What can hang from each mark:
J93: J261 J660 J817
J817: J195
J195: J817
J660: J93 J881
J757: J261
J881: J261 J660
J261: J757 J881

Each row was made from one small tree. The marks that hang from a mark follow it in brackets, in the order of their numbers. Every link used is in the known rows. Write each row's tree.
Known rows:
J660(J93(J817(J195)) J881(J261(J757))): [ 2.21 -2.31 -0.54 -0.09 -0.02  0.69 -0.42  1.11 -2.19 -0.32  2.49 -1.96
 -2.45  5.12 -0.02 -0.01]
J261(J757): [ 4.32  1.30 -1.88  2.11  4.14 -0.88 -1.61  1.34  3.34 -2.51  0.03  2.73
  0.61  1.29 -2.25 -4.48]
J660(J93(J261(J757) J817) J881): [ 0.46 -1.67 -1.71 -0.89 -1.13 -1.73 -1.08  0.77 -1.32 -1.34  0.17 -2.14
 -1.36  3.76  0.02 -1.39]
J817(J195): [ 4.15  1.30  3.34  1.79  2.08  0.78 -0.90  5.10  2.02 -0.11  0.79 -1.14
  1.27  0.16  0.46 -3.71]
J195(J817): [ 0.99  1.97 -1.96  0.12  0.47  0.36 -0.84  4.68  3.10 -2.71  1.89 -3.63
  1.76  2.53  1.12 -1.18]
J881(J660(J93)): [ 0.59  0.48  1.43  0.47 -0.54 -0.36 -0.01  3.45 -1.18 -0.10  1.42  0.46
  0.05  2.72 -1.78  0.49]
J660(J93): [ 3.21  0.05  0.85  0.74  0.39 -1.43 -1.16  5.19  0.14 -3.13 -0.30 -0.68
  1.24  4.08 -2.32 -2.36]
J93(J261(J881)): [-0.67  0.34  0.40  0.10 -0.41  0.53  1.23  0.49  0.73 -1.40 -2.21 -2.41
  1.99 -3.27 -0.17 -1.08]
J261(J757 J881(J660)): [-0.92  0.14 -3.50  0.78  2.93  1.58  0.57 -2.74 -0.92  0.56  0.63  6.11
 -0.25 -1.00 -1.26 -0.99]
J757(J261(J881(J660(J93(J817))))): [ 0.80 -0.27 -0.15 -1.44  2.89  2.14  1.09  1.90  0.34 -2.56 -0.29  0.85
  1.31 -0.79  1.14  3.40]
J660(J93(J261(J757)) J881): [ 0.65 -2.07 -0.31  0.06 -0.56 -1.08 -0.39  3.31 -3.16 -1.34 -0.67 -1.46
 -0.82  5.33 -2.58 -2.89]
J93(J261 J660(J881)): [-2.03  0.78  2.54 -0.70 -3.02 -1.49 -0.44  0.84 -0.19  0.70 -2.54 -4.51
  1.52 -0.13  0.61 -1.11]
J881(J261 J660): [ 1.23  0.44  2.26  1.15 -0.11  2.62  2.24  1.19 -0.16  0.18  2.60 -2.90
 -0.46  0.31 -1.66  3.54]
J261(J757 J881(J660(J93))): [-1.32 -0.67 -3.27  0.62  2.05  0.98  0.43 -2.40 -2.32  0.82  0.43  6.65
 -0.79  0.44 -2.04 -0.87]
J881(J261 J660(J93)): [ 0.55 -0.73  2.54  0.92 -1.38  1.77  2.09  1.73 -2.13  0.63  2.26 -1.99
 -1.25  2.37 -2.80  3.74]
J93(J261 J660): [-1.35  1.84  3.24  0.02 -2.88 -2.28 -0.64  0.18  1.97  0.68 -3.26 -3.41
  2.14 -2.37  0.22 -1.12]
J93(J261(J757)): [ 1.70  0.83  0.33  1.61  1.07 -1.35 -0.21  0.44  2.74 -1.10 -1.90 -0.83
  0.59 -1.68 -1.94 -3.43]
J93(J261(J757 J881) J660): [-3.51  0.78  0.18  0.01 -1.61 -1.38 -0.15 -4.17  0.36  2.15 -3.71  1.39
  1.08 -3.68 -0.14 -1.40]

Write each row's tree:
[ 0.89 -0.47  0.53 -0.96  3.14  2.47  1.44  3.13 -0.53 -2.54 -0.70  1.22
  1.62 -0.04 -0.10  2.66]  J757(J261(J881(J660(J93))))
[-1.58 -0.24 -0.95 -0.44  0.09  1.73  1.12  0.72 -2.58 -0.37  0.53  2.12
  0.90  0.21 -0.50  1.06]  J261(J881(J660(J93)))
[-2.20  0.54 -2.77 -0.72 -0.54 -0.59  0.29 -6.12  2.35  0.98 -0.21  0.50
 -0.78 -5.57  2.50  1.16]  J93(J261(J757 J881(J660)) J817)
[ 0.78 -0.42  0.91 -1.19  2.88  2.42  1.07  2.08 -0.03 -1.27 -0.01  1.10
  0.94 -1.08  1.54  3.05]  J757(J261(J881(J660(J93(J817(J195))))))
[ 0.37 -1.68  0.85 -1.05 -2.16 -0.94 -0.77  2.53 -1.96 -0.19  0.58 -4.06
 -1.06  3.21  1.35 -1.01]  J660(J93(J261 J817(J195)) J881)
[-3.87  1.32  1.89 -1.63 -3.83 -1.25 -0.65 -5.21  1.93  3.72 -1.91 -2.29
  0.77 -6.72  5.47  1.30]  J93(J261(J881) J660 J817(J195))
[ 1.18  0.10  0.33 -0.85  3.77  2.87  1.51  2.91  0.50 -2.72 -0.54  0.82
  2.00 -1.05  0.44  2.61]  J757(J261(J881(J660)))
[-3.73  1.34 -1.74 -1.41 -2.38 -2.36 -1.14 -7.77  2.89  2.06 -2.45  0.44
  0.32 -5.96  3.56  0.74]  J93(J261(J757 J881) J660 J817)
[-0.24 -0.73 -1.65 -0.38 -1.00 -1.98 -0.67 -1.69  0.50 -0.99 -1.07  0.53
 -0.39 -0.47 -0.09 -0.66]  J660(J93(J261(J757 J881) J817))
[ 1.34 -0.38  0.79  0.52 -0.96 -2.49 -1.40  0.10  1.27  0.35 -0.49 -0.31
 -1.06  0.09  0.03 -1.99]  J660(J93(J261(J757) J817(J195)))
[ 0.43 -0.61  2.61  0.50 -1.78  1.65  1.63  0.13 -1.23  1.82  3.14 -2.17
 -1.98  0.98 -0.59  4.40]  J881(J261 J660(J93(J817(J195))))
[-1.43 -0.48 -3.96  0.15  1.83  0.71  0.10 -3.70 -1.47  0.85  0.87  6.36
 -1.08 -0.37 -0.74 -0.14]  J261(J757 J881(J660(J93(J817))))
[-1.43 -0.62 -2.96  0.40  1.73  1.00  0.10 -3.43 -1.81  2.06  1.06  6.62
 -1.48 -0.68 -0.36 -0.46]  J261(J757 J881(J660(J93(J817(J195)))))
[-3.74  1.03  0.25 -0.88 -2.44 -1.69 -1.10 -7.37  2.16  4.60 -1.96  0.94
 -0.48 -6.54  4.34 -0.02]  J93(J261(J757 J881) J660 J817(J195))
[ 0.57  0.67  0.85  0.05 -0.21  0.00 -0.81  0.74 -0.08 -0.25 -0.22 -1.92
  0.85  2.70 -0.28 -0.68]  J93(J660(J881(J261(J757))))
[ 0.42 -1.90 -0.27 -0.53 -1.19 -1.27 -1.08  1.03 -1.82  0.42  0.54 -1.84
 -1.91  3.28  0.59 -1.93]  J660(J93(J261(J757) J817(J195)) J881)
[ 0.54  0.75  0.48 -0.21 -0.90 -0.78 -0.52  1.64  0.01 -0.14  2.05 -0.01
 -0.32  1.65  0.02  1.54]  J881(J660(J93(J817)))
[ 0.55 -0.87  1.07  1.25 -0.40  1.12  1.11 -2.06 -1.09  2.62  3.07  0.90
 -3.18  1.22 -1.68  3.11]  J881(J261(J757) J660(J93(J817(J195))))
